In the rows, 128 means zero.
Known rows, with every step that occurs
nomerit-lesev-sugob-goni: [ 68 177  96 141  57 138  93 127 180 119  76  73  80 110 187  94 174 143
 188 122 164 152 138]
sugob-disiv-vimu: [133 137 170 140 181 173 148 127 106  96 140 132 148 120 106 173 130 131
 111 129 124  72  81]
mirolo-goni-sugob-disiv-vimu: [115 134 144 136 169 172 151 137 113 109 161 139 135 145 112 182  91 117
 123 140 136  89  83]
mirolo-goni-sugob-disiv-vimu-gapuz-mamik: [170 104 152 108 150 155 138 110  73 201 109 149 173 137 148 144  78 100
 100 113 115 127 162]
mirolo-goni-sugob-disiv: [116 120 136 146 141 126 173  99 129 130 144 102  87  81 130 151  99 102
 166 155 154  87 110]
bevos-mirolo-goni-sugob-disiv: [108 117 135 164 131 114 162 118 137 116 140 117  86  77 133 147 101  93
 156 144 154 112 112]
gapuz-mirolo-goni-sugob: [ 76 103  91 116  95 117 154 152 173 114 176 131  96 174 147 144  95 100
 160 132 155 153 152]
gapuz-mirolo-goni-sugob-disiv-vimu: [117 132 150 149 148 164 150 142 108 111 172 130 142 170  98 183 103 112
 104 133 134 101  79]
disiv-vimu-gapuz-mirolo-goni: [ 85 119 138  92 134 105 124 125 131 121 164 161 122 213 119 137 110 122
 112 126 153 155 135]
disiv-vimu: [111 131 144 107 176 176 136 152 139  78 141 157 155 148 127 159 131 142
 123 115 121 101 114]
bevos-mirolo-goni-sugob-disiv-vimu-gapuz-mamik: [159 103 151 125 141 142 127 130  81 186 105 164 172 132 150 140  81  92
  90 104 115 153 164]
vimu-disiv: [119 112 148 140 164 100 115 128 114 153 123  69 136  66 188  98 158 120
 167 158 138  76 128]
mamik-gapuz: [137 150  73  93 180 115 156 133 176 115 116 146 127 106  82  83 158 161
 156 118  84 103 184]
mamik-gapuz-mirolo-goni-sugob-disiv-vimu: [128 144 128 146 160 159 152 147 111 122 172 136 145 176  74 170 104 121
 101 133 117  99  90]
nomerit-lesev-sugob-goni-mirolo-gapuz-vimu-disiv: [135 158 107 174 113  87  76 171 108 160 126  60 132 105 159  86 137 139
 127 172 124 140 103]
nomerit-lesev: [ 91 169 115 131 127  98 111 147 204 110  87  84 117  78 191 152 155 183
 148 117 103  90 148]
nomerit-lesev-sugob-goni-mirolo-gapuz: [123 178  73 126  63 106  64  93 146 136 116 171  62 129 116 105 104 169
 154 119 161 167  90]
sugob-goni: [118 165 117 112  93 158 116  97 144  95  87 105  84  64 155 132 154 141
 173 104 179 157 145]
nomerit-lesev-sugob-disiv-vimu: [ 98 146 154 161 157 161 132 147 132 113 133 107 145 152 127 147 142 133
 123 143 114  68  75]
mirolo-gapuz: [139 140 105 120 135 137 116  81 143 100 146 194  96  88 112 107  96 143
 142 139 154 121 127]
lesev-nomerit: [ 96 120 126 123 122 141 116 184 155 109 151 113 113  54 152  73 223 164
 201 108 111 108 187]
goni-mirolo-gapuz-mamik: [181 139 125  99 120 123 114  93 105 169 129 209 119 136 115 116  75 139
 118  67 130 151 170]
mamik-gapuz-mirolo-goni: [ 84 149 103  88 143  88 143 133 165 111 180 173  94 214  85 109 116 139
 131 104 141 151 170]

Rows
[138 136 108 136 114  95 150 145 159 112 148 115 141 174  64 100 192 143
 103 101  93 141 165]	mamik-gapuz-mirolo
[147 142  96 104 110 106  97  87 135 115 138 203  79 119  95 116  96 160
 145 118 150 144  99]	goni-mirolo-gapuz
[129 153 108  86  74 104 101 111 140 115  84 125  73 118 129 144 155 164
 175  74 158 175 109]	sugob-goni-mirolo
[105 112 163 167 133 124 163  98 138 123 116  80 102  96 134  87 171 103
 174 157 135  65 103]	lesev-sugob-disiv
[140  87 142 101 159 155 118 117 107 134  83 119 180 105 151 138 147 126
 111 163 103 113 109]	disiv-vimu-gapuz
[176 101 158  98 154 158 129 115  83 181  90 152 190 127 154 133 111 115
  96  99 101 129 175]	disiv-vimu-gapuz-mamik
[189 106 171 115 157 156 135 103  69 192  89 138 186 113 144 138 110 111
  90 105 102 114 160]	sugob-disiv-vimu-gapuz-mamik
[138  92 140 118 157 151 128 106  89 157  99 113 162 108 140 154 113 106
 112 180 118 104  88]	mirolo-goni-sugob-disiv-vimu-gapuz
[184 156 120 102 100 131 104  87  96 173 120 201 109 129 117 120  74 141
 121  61 148 169 165]	sugob-goni-mirolo-gapuz-mamik
[166 138 106 121 133 116 134 166 139  68 146 157 126 127  81 123 111 155
  95 132 104 174 128]	goni-mirolo-gapuz-vimu
[167  98 167 124 145 156 133 110  76 197  91 134 184 137 149 111 120  99
 103 114 104 114 158]	lesev-sugob-disiv-vimu-gapuz-mamik
[ 87  90  92 114  94 115 149 143 160 132 158 121 110 164 153 140  98  95
 152 148 147 158 147]	vimu-gapuz-mirolo-goni-sugob
[144 166  88 141  94 112 106 176 153  85 128 126 114 140 102 112 120 163
 104 134 109 187 121]	nomerit-lesev-sugob-goni-mirolo-gapuz-vimu
[163 145 121 154 133 101  90 152  87 146 136  80 133  84 140 101 128 132
 121 165 134 143 107]	sugob-goni-mirolo-gapuz-vimu-disiv
[138  93 157 143 101 123 123 132 109 125 126  98 178 171 113 140 184 117
  72 132 108 148 112]	disiv-vimu-gapuz-mirolo
[131 105 143 159 119 115 163  97 112 151 137  84 105  96 123 150 113  92
 139 163 145 102 101]	vimu-gapuz-mirolo-goni-sugob-disiv
[148  89 154 164  91 127 133 129  97 142 130  78 174 159 107 151 172 103
  72 146 109 140  96]	goni-sugob-disiv-vimu-gapuz-mirolo
[ 97 123 150 108 137 105 130 111 116 131 162 148 118 199 108 144 109 117
 105 133 154 141 119]	sugob-disiv-vimu-gapuz-mirolo-goni
[ 39 134 104 146  99 103 117 164 217 118 100  80 110 152 197  68 183 139
 188 144 111  95 141]	nomerit-lesev-sugob
[148 135 110 156 137 118 132 190 156  36 148 173 134  98  97 110 114 132
  80 136 107 196 151]	bevos-mirolo-gapuz-vimu
[140  86 152 141  89  99 130 117 124 130 113  84 159 141 124 120 195 115
  95 133 114 149 131]	vimu-gapuz-mirolo
